Each row was made from one walk, in order. Every step used is in the known rows, and no mark comes twice. Write each row's walk.
In the rows, 128 means zero.
Known rows
dazo-kodo-fodipun: [134 121 109 108 146 119 110 144 131 153  53 152 119  86  81 145 146 104
 100 136]
nizit-zinif-dazo-kodo-fodipun: [128 145  95 112 136 127 102 118 112 182  79 171 150 106  74 154 162  72
 145 176]
zinif-dazo-kodo-fodipun-bifep-defidob: [109 129  96 105 144 183  79 166 138 129   5 125 135  97 132 144 154 142
  94 151]
defidob-bifep-nizit-zinif-dazo-kodo-fodipun: [139 140  51 109 118 142 119 122 120 191  83 170 169 105  63 133 187  84
 133 187]
kodo-fodipun: [141 125 126 137 155 134 130 139 131 142 100 147 139 121 111 135 136 120
 113 128]
defidob-bifep-dazo-kodo: [132  86 108 107 117  91 112 136 118 169 134 154 113  95  93 135  92 139
 125 140]
kodo-fodipun-bifep-dazo-zinif: [120  82 113 137 165 178 120 137 141 140 128 146 144 140  99 186 103 166
 151 128]
nizit-zinif-dazo: [121 155 109 130 120 142 120  93 102 164 157 154 164 151 120 142 148  85
 184 176]
zinif-dazo-bifep: [149 140 112 133 121 156 115 138 138 105 108 110 131 154 126 153 142 113
 114 146]
nizit-bifep-dazo: [142  79 149 134 138 105 136 142 132 156 136 136 118 138 116 144  37 132
 116  90]
defidob-bifep-nizit-zinif-dazo-kodo: [123 144  51  97  87 134 111 105 114 184 109 150 158 106  74 128 182  85
 150 193]
kodo-fodipun-bifep-nizit-zinif: [132 140  60 118  99 208 153 114 143 138  91 135 166 160 155 109 178 148
 139 138]
nizit-bifep: [143 109 137 147 131 130 135 156 135 133  96 123 129 127 103 143  86 110
 105  87]
zinif-dazo-kodo-fodipun-bifep: [137 112  76 118 137 184  81 155 153 132  27 121 136 104  75 163 135 112
 126 134]
bifep-fodipun: [137 142 113 156 136 151  90 138 105 120 144 133 144 117 132 144  97  99
 128 142]
defidob-bifep-fodipun: [150 131  96 181 130 148  97 150  91 130 169 145 160 114 119 139  97 112
 135 147]
defidob-bifep-nizit-zinif-dazo: [135 152  65 131  95 153 137  95 113 173 158 152 183 151 108 118 176 100
 168 190]
nizit-bifep-dazo-kodo-fodipun: [144  81 125 114 151  99 115 159 136 172  60 156 113  92  73 157  74 106
  89 103]

Write each row's walk
[134 147  55 122 112 202 122 109 146 152  93 137 179 157 119 130 176 108
 160 168] => kodo-fodipun-bifep-nizit-zinif-dazo
[135 106  86 117 129 183  98 162 154 118  28 118 123 102  99 149 134 139
 111 112] => dazo-kodo-fodipun-bifep
[122  81 101  90 108 139  92 141 144 135  85 120  98 111 115 145  84 151
 124 119] => fodipun-bifep-dazo-kodo
[144 109  99 139 143 198 117 156 155 109  67 119 140 135 130 143 124 152
 125 103] => kodo-fodipun-bifep
[146 168  92 160 118 186  92 126  94 117 151 140 164 158 150 160 126  83
 143 173] => nizit-zinif-dazo-bifep-fodipun
[120 127 100 101 119 113  81 130 127 155  80 131 121  89  61 156 140  76
 130 166] => zinif-dazo-kodo
[131  81 116 122 121 161 119 134 147 123 134 116 119 150 153 134  65 175
 145 106] => fodipun-bifep-dazo
[136 157  80 107  76 173 167 104 130 122 124 126 146 172 179 106 192 141
 113 148] => dazo-bifep-nizit-zinif
[155 150  97 161 130 175  80 146 115 101 128 116 150 142 131 164 108  86
 114 157] => zinif-dazo-bifep-fodipun
[121 152 126 119 131 156 112 150 126 109  73 118 129 141 179 132 159 147
  84 158] => zinif-dazo-bifep-defidob
[117 148 139 117 125 155 133 157 125  95  74 117 117 141 208 119 161 179
  64 130] => dazo-bifep-defidob
[105 127 120 121 126 188 113 158 134 100  62 107 127 130 195 116 138 187
 101 117] => fodipun-bifep-defidob
[116 141  47  84  78 179  99 112 140 148  65 123 147 120  96 136 174  97
 148 171] => fodipun-bifep-nizit-zinif-dazo-kodo
[103 146  91 108 130 187  93 147 118 144  26 148 150 114 152 139 169 140
 123 162] => nizit-zinif-dazo-kodo-fodipun-bifep-defidob
[113 154  66  83  87 131 108  98 124 173  90 143 142 110  84 132 182  75
 142 189] => bifep-nizit-zinif-dazo-kodo
[136 116  66 107  91 201 131 132 173 101  75  88 138 143 138 108 153 160
 109 120] => fodipun-bifep-nizit
[126 136  50  93  87 194 135 122 144 145  56 135 151 129 130 117 189 133
 127 144] => dazo-kodo-fodipun-bifep-nizit-zinif
[113 127 150 132 142 133 128 168 121 129  62 126 125 116 156 124 108 142
  77 104] => nizit-bifep-defidob
[117  80 142 139 158 123 134 137 125 159 149 147 133 134  78 191  69 132
 136 114] => nizit-bifep-dazo-zinif
